Every row comes from one small tree of marks. Brackets hold a mark, then the marks that hang from it, in the order of their numbers. Every link used is in the known rows. Which tree was each row made from?
Known rows
[Z_996 [Z_293 Z_210 [Z_786 Z_206]]]: [-29  30  -2 -20  16   6 -15   9   3   1 -17 -13  35   9 -20  -9 -17  -1
 -14  13   3  -6   7  12   7]
[Z_757 Z_206 Z_786]: [  0 -11   2  11   7   4   0  21 -25  -8  -5 -18 -15   9   4   3  -2 -18
   9  17   0 -14  10   0  -3]
[Z_293 Z_210 Z_447 Z_786]: [-26  14  -2  -4   7   0 -10  11  35   5 -25  -6  36  -1 -10 -10 -12   6
 -22   0   1   7   4  13 -10]
[Z_901 [Z_757 Z_786]]: [ 12  -6   1  10   4  -1   6  25 -28   4  -2 -33 -19  16  14   8  12 -16
   3   9  -2  -6   8  19   0]
[Z_956 [Z_447 [Z_206 Z_786] [Z_293 Z_996]]]: [  6   9   8   7  -2 -28  -7 -26  -8 -41  22   3  -4  -5  22 -18 -25  -1
  -6   7  -6 -16   4 -15 -49]
[Z_293 [Z_210 Z_878] [Z_447 [Z_206 Z_757]] Z_786 Z_996]: [-26  10   7  11  12  -3   5   7  56   6 -19   1  37   3  -1 -32 -16  20
 -23  22 -17   8 -12  13 -56]
[Z_956 [Z_447 [Z_206 Z_757 Z_786] Z_293]]: [ 20  -5  12   9  -3 -16  13 -20 -25 -19  14   7 -15   5  28 -19 -22   0
  -2   7  -8 -32  17  -7 -92]
[Z_293 Z_447 Z_786 Z_996]: [-23   5  -1   7   4  -7 -24   3  54 -12 -12  -6  39   3  -8  -4 -17  18
 -35   0  -6  14 -12  -3 -19]
[Z_447 [Z_293 [Z_210 Z_878] Z_996]]: [-27  21   8   1   2  -9  -3  -2  20   5   7  -2  21 -22  -4 -11   2  -7
  -1  26  -4  10  -2  27  50]
[Z_996 [Z_293 Z_786]]: [-14   9  -3  -6   8  -3 -15   2  21  -3  -2  -4  31   6 -18  -2  -1  12
 -16   1   2  -1  -6 -11   8]
[Z_447 Z_206 [Z_293 Z_210 Z_996]]: [-14  33   1   4   3 -20  -5 -19   8 -27  17  -6   4 -11   1 -19 -11  -6
  -8  10  -1   2  -5  10   5]
[Z_956 [Z_447 [Z_206 Z_786] Z_293]]: [ 13   3   9   0  -2 -20   1 -20 -24 -30  16   1 -12  -3  26 -17 -23  -4
  -3   0   0 -24  15 -13 -65]
[Z_293 Z_210 Z_447 Z_786 Z_996]: [-31  18  -2   4   8  -8 -18   5  50  -3 -21  -6  45  -4 -15 -10 -14   8
 -25   8  -6  16  -7  14   8]
[Z_293 [Z_210 Z_878] Z_447 Z_786 Z_996]: [-39  11   4   0   9  -1 -10  14  58  11 -23  -2  50 -10 -11 -17  -8  12
 -22  19  -9  20 -10  19  13]
[Z_878 Z_210]: [-14  -6   5   5   4   8   5   2  17  19  -4   1   3  -4 -16  -4   2  -5
   4   2  -4  -3  -3  17   6]
[Z_996 [Z_293 Z_210 Z_786]]: [-22  24  -4 -10  12  -4 -10   5  17   6 -10  -4  38  -1 -25  -8   2   3
  -6   9   3  -1   0   5  33]
[Z_956 Z_447]: [ 15   3   2  -4  -6  -9   1  -6 -10  -2  -1   7   1  -6   7  -7  -7  -3
  18  -6   0  -5   9  -9   3]
[Z_996 Z_293]: [ -3   3  -3  -4   5  -4  -4  -5   1   3   2  -3  10  -3 -11   4   2   5
   2   3   7  -1  -5  -9  21]
[Z_210 Z_878]: [-7 -7  6 -3  1  6  7 10 10 15 -4  3  5 -5  3 -6  6  3  4 12 -4  4 -3  8
  6]
[Z_447 Z_206 [Z_293 Z_786]]: [-11  17   4  -3   0 -12 -13  -8  18 -36  14  -8  10   6   3 -17 -16   8
 -32  -8  -2  -7   2  -1 -50]
[Z_901 [Z_757 Z_206 Z_786]]: [ 10 -15   2  10  10   6   0  35 -41  -3  -3 -40 -27  22  15   9   7 -24
  10  17  -1 -13  14  20  -2]
[Z_956 [Z_447 Z_293]]: [  9  10   5  -4 -10 -16  -4 -13 -10 -11  12   1   3 -13   8  -4 -11  -6
   6  -5   4  -9  15  -3   4]

Write each row's tree
[-24  18   0  -3   7   2 -25   8  21 -20  -5  -9  28  16  -6  -7 -23   6
 -28  10 -11   3  -4   3 -23] => [Z_293 [Z_786 Z_206] Z_996]
[-12  17  11  20   8 -13  19   2   5  -3   9  -8   0  -4   8 -24  -2  -7
  -1  38 -13  -9   0  22 -19] => [Z_447 [Z_206 [Z_757 Z_786]] [Z_293 [Z_210 Z_878] Z_996]]
[-34  10   7 -11  18  16  -2  20  30  30 -37  -9  48   8  -9 -14 -22  14
 -22  26  -2  -4   7  19 -38] => [Z_996 [Z_293 [Z_210 Z_878] Z_447 [Z_786 [Z_206 Z_757]]]]
[-28  14   5 -10   8   6   0  19  26  18 -16   3  34  -4 -11 -20   6   2
  -4  16  -9   5   2  23  18] => [Z_293 [Z_210 Z_878] Z_786]
[-13  41   3  -1   0 -28 -15 -17  18 -37  12  -1  26  -9  -2 -31 -21  -1
  -8   2  -7  -3   4   1  -6] => [Z_956 [Z_447 Z_206 [Z_293 Z_210 Z_786 Z_996]]]
[-13   7  -2  -3  11  -8 -16  -4  37 -20 -10  -9  28   5  -7 -12 -20  25
 -32 -10   6   2  -9 -25 -52] => [Z_996 [Z_293 [Z_447 Z_206] Z_786]]
[-21  22  -3  -7  16  -9 -11  -2  32  -7 -17  -9  35  -1 -13 -19 -18  16
 -22  -2   7   3  -5  -8 -26] => [Z_996 [Z_293 Z_210 [Z_447 Z_206] Z_786]]
[-32  32   8   0   7 -14  -8  -3  38 -20   9  -4  30  -8  -3 -31  -8   6
 -21  18 -11   6  -7  18  -2] => [Z_447 Z_206 [Z_293 [Z_210 Z_878] Z_786 Z_996]]
[-32  18   5   2  12  -7  -7   7  58  -8 -17  -4  39  -6  -3 -31 -17  18
 -24  13 -10  18 -14  10 -27] => [Z_293 [Z_210 Z_878] [Z_447 Z_206] Z_786 Z_996]
[-19  -3   7  -5  20  -4   8   1  12  12 -18  -3  17 -10   7 -19 -13  10
  -7  22   5  -5  -3   0 -41] => [Z_996 [Z_293 [Z_210 Z_878] [Z_447 [Z_206 Z_786]]]]
[  6 -23   4   4  12   9  -1  27 -40  -3  -2 -28 -19  23  21   7  -1 -18
   0  17  -3 -18  14  23 -31] => [Z_901 [Z_757 [Z_206 Z_786]]]
[-37  12   8   1  14  13  -6  19  46  19 -32  -6  48   9  -2 -20 -26  12
 -28  33 -15   6   1  29 -42] => [Z_293 [Z_210 Z_878] Z_447 [Z_786 [Z_206 Z_757]] Z_996]
[  9  26   7  19   2 -28  14 -15 -15 -21  11  -6  -6  -4  11 -25 -14 -13
  13  22  -9 -18  11   6 -24] => [Z_956 [Z_447 [Z_206 [Z_757 Z_786]] [Z_293 Z_210 Z_996]]]
[ -9   3   1   1   5  -6 -10   1  36 -20 -11  -7  18   9   3 -17 -24  20
 -35 -13  -1   4  -5 -15 -75] => [Z_293 [Z_447 Z_206] Z_786]
[ 18  11   8  23  -3 -27   8 -17 -11 -30  19  -7 -12   3  17 -19 -17  -4
   3  15 -10 -18   7 -13 -49] => [Z_956 [Z_447 [Z_206 [Z_757 Z_786]] [Z_293 Z_996]]]
[ -9  16  -3  -5  13 -10   0 -10  14   0 -13  -8  14 -10  -6 -12 -15  10
  -6   1  12   3  -4  -9 -15] => [Z_996 [Z_293 Z_210 [Z_447 Z_206]]]
[-22  19   6   5   3   1 -20   1  19 -20   5 -10  26  18  -1  -6 -27   5
 -38  16 -12 -10   5  19 -48] => [Z_447 [Z_293 [Z_786 [Z_206 Z_757]] Z_996]]
[ -7  12  -1  -2   8  -7   4  -4  13  -3 -14  -6   5  -6   5 -17 -18   3
  -7  -2   6   5   0   2 -34] => [Z_293 Z_210 [Z_447 Z_206]]
[ 22   7   8   6  -8 -17  12 -20 -15 -17  15   5 -11  -1  19 -19 -18   2
   4  -2  -3 -20  12  -8 -63] => [Z_956 [Z_447 [Z_206 Z_757] Z_293]]
[-17  11  -4  -6  11  -4  -4  -3  14  16 -19  -7  27 -13 -13   1  -7   3
  -2   6  14   6   0   2  24] => [Z_996 [Z_293 Z_210 Z_447]]
[-26  27  10  -9   6  -6  -1   4  23 -11   3  -5  22  -6  -2 -29  -7   4
 -19  11  -6  -2   4  18 -18] => [Z_447 Z_206 [Z_293 [Z_210 Z_878] Z_786]]
[-26  25  10   9   8  -9   4  -1  36 -10   6   0  27   1  -2 -32  -8   8
 -21  26 -19  -1  -5  25 -30] => [Z_447 [Z_206 Z_757] [Z_293 [Z_210 Z_878] Z_786 Z_996]]
[-12 -10   9   5  20   1  21   1  10  24 -20   1  15  -1   8 -21 -11  13
  -8  30  -2 -13  -1   3 -69] => [Z_996 [Z_293 [Z_210 Z_878] [Z_447 [Z_206 Z_757 Z_786]]]]
[ -6  -1   0   6  11  -4  -2  -4  35  -6 -13  -5  26  14  -5 -14 -19  28
 -30  -1  -1  -6  -7 -18 -82] => [Z_996 [Z_293 [Z_447 [Z_206 Z_757]] Z_786]]
[-33  20   8  -1  13  13  -1  19  27  13 -18  -2  38  13  -7 -23 -14   3
 -14  37 -20  -1   2  33 -21] => [Z_293 [Z_210 Z_878] [Z_786 [Z_206 Z_757]] Z_996]
[ -4   8  -1   5  14  -6  14  -9  13  11 -15  -3  12  -1  -3 -14 -15  12
  -4   9   6  -5  -2  -3 -43] => [Z_996 [Z_293 Z_210 [Z_447 [Z_206 Z_757]]]]
[-35  11   2 -11  15   2  -8  14  45  23 -28  -6  53  -9 -18 -11  -4  13
 -16  14   4  10  -4   8  17] => [Z_996 [Z_293 [Z_210 Z_878] Z_447 Z_786]]
